What can hang from each mark
ridod: bibif
tazum: purik rekap vivavu
rinu: bibif
rekap: tazum
mebof: purik sibu
purik: bibif mebof
bibif: purik ridod rinu zemil
sibu: mebof

Each row was made from one small tree. The marks that hang from a mark follow it in brackets, in alphabetical order. Every link used is in the known rows. Write each row's tree.
Known rows
tazum(purik(bibif mebof(sibu)) rekap vivavu): [ -7.6 -23.0  49.9  16.9 -51.6   3.5   3.0  -7.4  45.4  26.6 -27.8   0.6
  44.7  -3.4  -4.4  24.2 -19.8  26.5  22.3  36.4   3.6   1.9]
mebof(purik(bibif(ridod rinu)) sibu): [-35.1  -6.1   5.3  23.1  -3.8 -27.1  -0.6  -1.5  24.1  18.1 -15.3 -53.5
 -32.9  -2.6  20.9  -1.8  -9.9  12.5  13.6  22.3  20.0  10.6]
rekap(tazum(purik(bibif mebof) vivavu)): [ 15.9  17.3  32.5   2.3 -59.0   7.0   1.4 -57.3  -8.4  28.9 -27.4  24.0
  63.6 -10.3  -0.3   4.3 -27.3 -20.4   0.9  46.3 -17.4  -7.2]
rinu(bibif): [ 33.7  20.5   4.8  -9.5  18.8  25.3  -5.9  22.9  14.3  11.2  14.2   5.4
  17.1   1.8  13.5 -29.0  29.9 -37.5  -5.7 -18.3  -4.7   1.6]
rinu(bibif(zemil)): [ 33.5   3.8 -17.0 -10.9  33.4  16.2 -12.6  27.8 -11.7 -10.0  28.8   6.7
  -9.0   3.8   7.4 -11.1  23.1 -20.8  -5.7 -25.7   5.7   1.5]
mebof(purik(bibif(ridod rinu zemil)) sibu): [-35.8 -20.3 -14.1  22.2  12.7 -40.7  -9.9   1.7  -3.0  -0.4  -1.7 -55.8
 -54.8  -3.7  15.1  14.4 -12.7  29.6  14.7  13.9  30.1   9.0]
rinu(bibif(purik ridod zemil)): [  3.5  12.5 -12.4   7.9  58.5  15.3   0.3  15.1 -16.3 -13.6  45.6  23.3
 -27.4  -5.2  -2.9   0.8   8.4   8.1  -2.2 -32.3   0.3  11.2]
tazum(vivavu): [ 48.2  29.0  15.0 -14.7   3.3  13.7 -13.2   4.0  14.5   7.1  11.1 -13.3
  49.6 -14.5   4.1 -30.5   4.9 -21.3   8.7 -13.2   6.2 -15.5]
ridod(bibif(purik rinu zemil)): [  0.8  -8.4 -43.0 -14.6   3.3 -10.2  -4.8  24.3 -21.3 -42.5  -9.6  -1.6
 -46.8   7.5  -8.8 -12.4  24.5  -1.2  -2.2 -26.1 -20.7   1.8]
bibif(purik rinu): [ 14.0   2.0  -4.6 -17.2  15.6  15.4  -7.1  32.8  24.7 -28.5  -3.9  -7.3
   5.6   5.6 -19.3 -38.5  25.6 -18.9  -8.4 -28.8 -14.7 -18.9]
bibif(ridod rinu): [ 13.5  28.8   8.8  -2.8  31.4  -1.8  -2.1  18.6   3.5  12.1  14.1 -14.6
  14.8   4.5  -5.4 -12.2   7.5 -25.6  -9.9 -29.2   3.4  -1.6]
purik(bibif(ridod rinu zemil) mebof(sibu)): [-17.1  -0.8   5.7  -2.4  18.1 -39.4  21.5 -28.7 -13.7 -21.5   6.2  -2.6
 -36.4  20.5  -2.6  22.5  -5.3  30.0  15.6  -1.2  26.1  -1.1]
ridod(bibif(purik(mebof(sibu)) rinu zemil)): [-30.8 -17.6 -37.5 -21.8  -8.8 -27.0  31.0 -15.8   1.0 -62.9 -25.9  14.5
 -23.2   6.4 -13.9  -9.9  35.3  26.6  21.2 -11.9  -9.9  -0.4]
purik(bibif): [ 26.6  10.5  14.9  -5.7  -5.6   9.2 -13.4   9.8   3.6  21.4   6.6  -2.3
 -19.1  20.3  17.1  -6.8   2.2  -9.8   0.2   7.4   7.6 -12.9]
ridod(bibif): [ 16.0  14.3 -13.9 -10.7 -19.6   3.0  -3.9   7.9  -2.9  18.5  -9.0   8.3
   1.2   5.5  19.6  -9.6  23.2 -19.1   5.3  -6.5 -10.7   5.6]
mebof(sibu): [  8.2   8.3  12.0  -6.1   4.3  -4.5  -0.5  12.2  35.8   4.0   1.8  -9.2
  26.6   0.5  11.8 -31.0  32.6   5.1  35.5  -1.2   9.4 -14.6]
rekap(tazum(purik(bibif mebof(sibu)) vivavu)): [ -1.4  11.5  41.5   9.6 -60.6 -15.1  13.3 -67.3  13.3  23.2 -31.2  11.3
  57.9 -12.7  10.0  -7.4 -13.3   8.6  37.2  55.9 -10.0 -10.9]
rekap(tazum(purik vivavu)): [ 31.1  22.1  21.3   8.5 -36.2  10.2 -21.2 -16.0   3.2  33.6 -15.4   1.3
  83.9 -28.6   3.5 -24.8  -5.1 -32.4  16.4  23.1 -25.1 -10.8]
tazum(purik vivavu): [ 32.9  11.1  17.6   1.9 -24.5  19.0 -28.2  17.2  17.0  30.3   1.9 -25.4
  66.8 -22.2  -0.4 -21.7  -8.9 -16.3   1.7   4.4  -4.9  -2.3]
sibu(mebof(purik(bibif(ridod rinu)))): [-27.9 -20.6 -12.0   9.9   4.1  16.1   4.8  11.8   6.9  21.8  -9.6 -34.3
 -21.9 -13.3  10.7  -6.5 -18.8  -9.1 -40.3  11.7  -0.3  13.9]
ridod(bibif(purik)): [ -0.5   6.6 -19.3  -8.4 -14.4  12.2   0.9  10.6   3.7  -4.4  -9.6  20.3
 -10.2  -0.5   8.2 -17.0  26.8  -1.5   8.3  -7.5 -24.7  -0.7]
sibu(mebof(purik(bibif(zemil)))): [-17.2 -51.2 -36.0  -3.5  -3.3  24.4 -13.1  19.4  -9.5   0.1  -1.3 -17.9
 -32.1 -13.0  11.0   4.6 -11.6  12.5 -32.5  21.7   8.6  -1.5]
purik(bibif(ridod rinu) mebof): [  0.6  20.5  18.3 -10.0   5.3  -4.4  19.7 -22.7  -6.2   7.9  -0.7   9.1
  -8.4  22.6  -6.0  16.3 -13.7 -15.1 -24.2  -6.9   9.8   1.4]
rekap(tazum(purik(bibif(zemil) mebof) vivavu)): [ 17.1   1.6  13.2  -0.4 -46.8  -4.7  -8.4 -51.8 -34.6   9.8 -14.0  26.6
  36.1 -10.9  -5.2  19.7 -32.5  -3.6   2.4  40.2  -7.8  -8.8]

Write each row's tree
[ 15.8  -0.2 -39.9 -17.8  -3.1 -22.3  -9.8  22.3 -27.1 -22.6 -11.5 -12.4
 -31.3  10.0   4.2  -5.5  23.3 -19.3  -1.9 -23.5  -7.8   1.6] => ridod(bibif(rinu zemil))
[-17.9  -1.3   7.7   4.0  15.5 -28.9  22.6 -37.9 -16.7  -0.8  20.8  18.2
 -25.8  14.9   8.8  33.9  -9.8  43.5  25.2  10.4  31.0   0.8] => purik(bibif(ridod zemil) mebof(sibu))
[-28.2   0.3  -6.7   1.0  44.6   0.0  37.5 -23.7   2.3 -31.6  30.8  39.2
  -3.7  -5.5  -7.0   5.8  18.8  34.8  19.3 -18.2  10.5  12.5] => rinu(bibif(purik(mebof(sibu)) ridod zemil))
[-11.1 -33.2  22.8   0.8 -32.9  34.7  -4.7  31.9  37.1  27.7 -22.7  30.1
  78.1  -0.1 -28.0  33.2  -3.2 -16.9 -26.4   9.4  -9.2   3.7] => tazum(purik(mebof) rekap)
[  1.4   7.5 -24.9 -15.4 -12.0   0.9   1.0  20.7   5.7 -22.5 -21.3  -1.7
 -19.8   6.3  -0.3 -28.5  31.3 -17.3  -3.0 -20.1 -28.5   0.4] => ridod(bibif(purik rinu))
[-29.7 -34.8 -35.0   9.8  16.1   5.3  -4.5  15.0 -19.1   0.2   4.8 -33.2
 -46.3 -13.8   5.2  10.5 -24.2   8.6 -39.6   3.6   9.5  12.6] => sibu(mebof(purik(bibif(ridod rinu zemil))))
[ -4.8  -1.6  21.2 -11.3 -18.1  -6.2  21.6 -28.3  23.0   2.6 -10.6  14.0
   3.5  17.8   9.3  -2.7  12.0  18.2  21.1  19.7  17.8 -12.4] => purik(bibif mebof(sibu))
[-14.7 -13.6 -13.6 -15.5  25.1  11.6  28.1 -10.8  15.1 -50.7  11.5  34.5
   1.8  -2.6 -10.4 -16.0  39.0  26.9  16.0 -14.9   4.4  -1.7] => rinu(bibif(purik(mebof(sibu)) zemil))
[  0.2   3.9  -2.1  -9.7  19.8 -17.5  11.5 -17.5 -34.6 -11.5  10.9   7.5
 -32.1  23.9 -11.7  30.7 -20.9   1.3 -24.1 -11.0  21.2   0.9] => purik(bibif(ridod rinu zemil) mebof)
[  2.2  28.7   6.9   9.1  45.0  26.2  10.4  10.9   9.3  10.0  34.7  19.2
  -0.8  -8.8   5.5 -16.9  12.7  -8.2  -4.4 -24.8  -9.9  12.7] => rinu(bibif(purik ridod))
[ 19.8  38.1  36.7  29.2 -26.2 -19.8 -12.3 -33.2 -17.8  41.1 -11.9 -17.4
  21.2 -11.0   9.5  -4.7 -37.8 -24.0  10.5  27.9 -20.0   2.6] => rekap(tazum(purik(bibif(ridod rinu)) vivavu))
[ 31.0  20.9  33.6  18.4 -49.0   0.1 -24.5 -28.4  -8.7  45.4 -16.4  -0.8
  36.4 -12.1  16.2  -9.2 -23.7 -19.9  17.0  44.9 -21.4  -8.9] => rekap(tazum(purik(bibif) vivavu))
[-18.2 -16.4 -20.2  18.0  13.1 -17.0 -22.9  10.9 -24.3   7.6   3.9 -41.3
 -52.1   0.9   8.3  25.0 -28.9   0.7 -21.9   5.5  23.3  12.7] => mebof(purik(bibif(ridod rinu zemil)))
[-13.9 -50.1 -40.1  -8.1  -1.9  13.7 -10.7  28.1  -6.1 -18.2 -14.6 -37.6
 -41.0  -7.8   0.8  -8.6  -8.1  -3.4 -41.7   8.1   0.6  -3.6] => sibu(mebof(purik(bibif(rinu zemil))))
[-13.4   4.1 -22.9 -30.3 -22.9   7.2  26.4 -10.6   5.2 -34.4 -34.1  26.3
   5.8   7.3 -17.5 -15.3  27.6 -17.1 -18.3 -17.1 -26.7   3.5] => ridod(bibif(purik(mebof) rinu))
[  9.0   1.2  49.2  41.4 -18.1   7.1 -23.1  16.6  11.5  64.1   9.3 -11.3
  19.1  -8.7   6.0  43.0 -47.2   9.1   2.7  21.8  -2.0  16.0] => tazum(purik(bibif(ridod)) rekap vivavu)
[ 12.8  12.5 -14.2  -3.9  43.3 -15.7  -7.9  21.2 -22.9 -10.2  27.2 -13.9
 -11.1   4.6  -9.6   3.0   0.4 -10.0  -7.4 -34.9  12.1  -2.6] => bibif(ridod rinu zemil)
[ -3.5   2.9 -15.3   2.5  47.4   6.1  -6.2  16.1 -21.3 -12.5  39.5  18.4
 -14.4  -5.3 -10.8  10.0  -1.7  22.6   3.3 -26.7   6.9  -5.1] => bibif(purik ridod zemil)
[  9.6 -20.0  42.5   8.0 -48.7  23.1  -9.1   2.6  26.5  31.9 -21.0  11.4
  50.1  -1.2 -11.9  36.4 -35.1  -3.9 -13.4  28.5  -3.4   4.6] => tazum(purik(bibif mebof) rekap vivavu)
[ -3.4   4.0 -18.2  -1.3  50.1  -4.2  -4.1  24.8 -16.7 -31.0  26.1  -4.2
 -23.3   2.5 -22.9  -2.1   1.8   9.2  -4.9 -37.5   0.5  -6.2] => bibif(purik ridod rinu zemil)
[ 16.6  24.6  19.4  31.9 -14.5 -21.4 -20.7 -36.3 -48.4  40.0  17.3   0.6
   4.9 -17.6  12.9  24.9 -47.8   8.3  21.1  32.6  -4.9   2.3] => rekap(tazum(purik(bibif(ridod zemil)) vivavu))
[  1.4 -47.0   9.2  19.7 -17.6  -1.5 -38.7  65.0   2.9   8.8 -14.2 -20.1
 -30.7  22.5 -17.6  37.5 -18.3  -3.6 -15.2   9.7  -5.1  -0.9] => tazum(purik(bibif(rinu zemil)) rekap)
[-19.3  -5.8   2.2 -25.1   2.2   1.5  29.7  -7.3  44.0 -49.3 -21.7   8.0
  27.5   7.3 -23.8 -34.9  37.8   8.2  10.8 -17.0  -3.3 -18.2] => bibif(purik(mebof(sibu)) rinu)
[ 14.6  11.3  -2.7   4.6  30.7 -24.2 -13.9  10.7 -35.1  -1.3  23.9 -17.9
 -59.5  21.6   5.1  18.4 -16.9   3.5  -6.8 -14.2  16.1  -2.8] => purik(bibif(ridod rinu zemil))
[ -9.4   7.3 -13.4  -7.4  48.2  23.8  24.0 -14.6 -18.6 -25.0  36.0  50.6
  -0.9  -6.1 -15.3  14.4   3.9   7.3 -18.0 -28.9   2.3  12.2] => rinu(bibif(purik(mebof) ridod zemil))
[-35.2  -5.2  11.8  29.9  -4.3 -18.7  -2.3 -10.5  23.9  39.6  -1.2 -34.7
 -20.9  -9.7  32.1   9.3 -13.9  26.0  23.3  32.7  26.8  13.7] => mebof(purik(bibif(ridod)) sibu)
[  3.0  -9.8 -20.4 -23.2  27.7  31.7  16.1  -0.1  -4.5 -42.9  18.4  45.6
   5.0   1.9 -21.2  -5.1  21.2  -2.4 -22.0 -26.3  -3.7  -1.6] => rinu(bibif(purik(mebof) zemil))
[-30.4  -2.0 -17.7 -22.3 -23.6 -13.1  40.0 -19.8  28.9 -43.8 -40.3  14.4
   2.0   7.1  -9.1 -26.1  41.6  11.2  19.0  -6.9 -18.5  -0.2] => ridod(bibif(purik(mebof(sibu)) rinu))
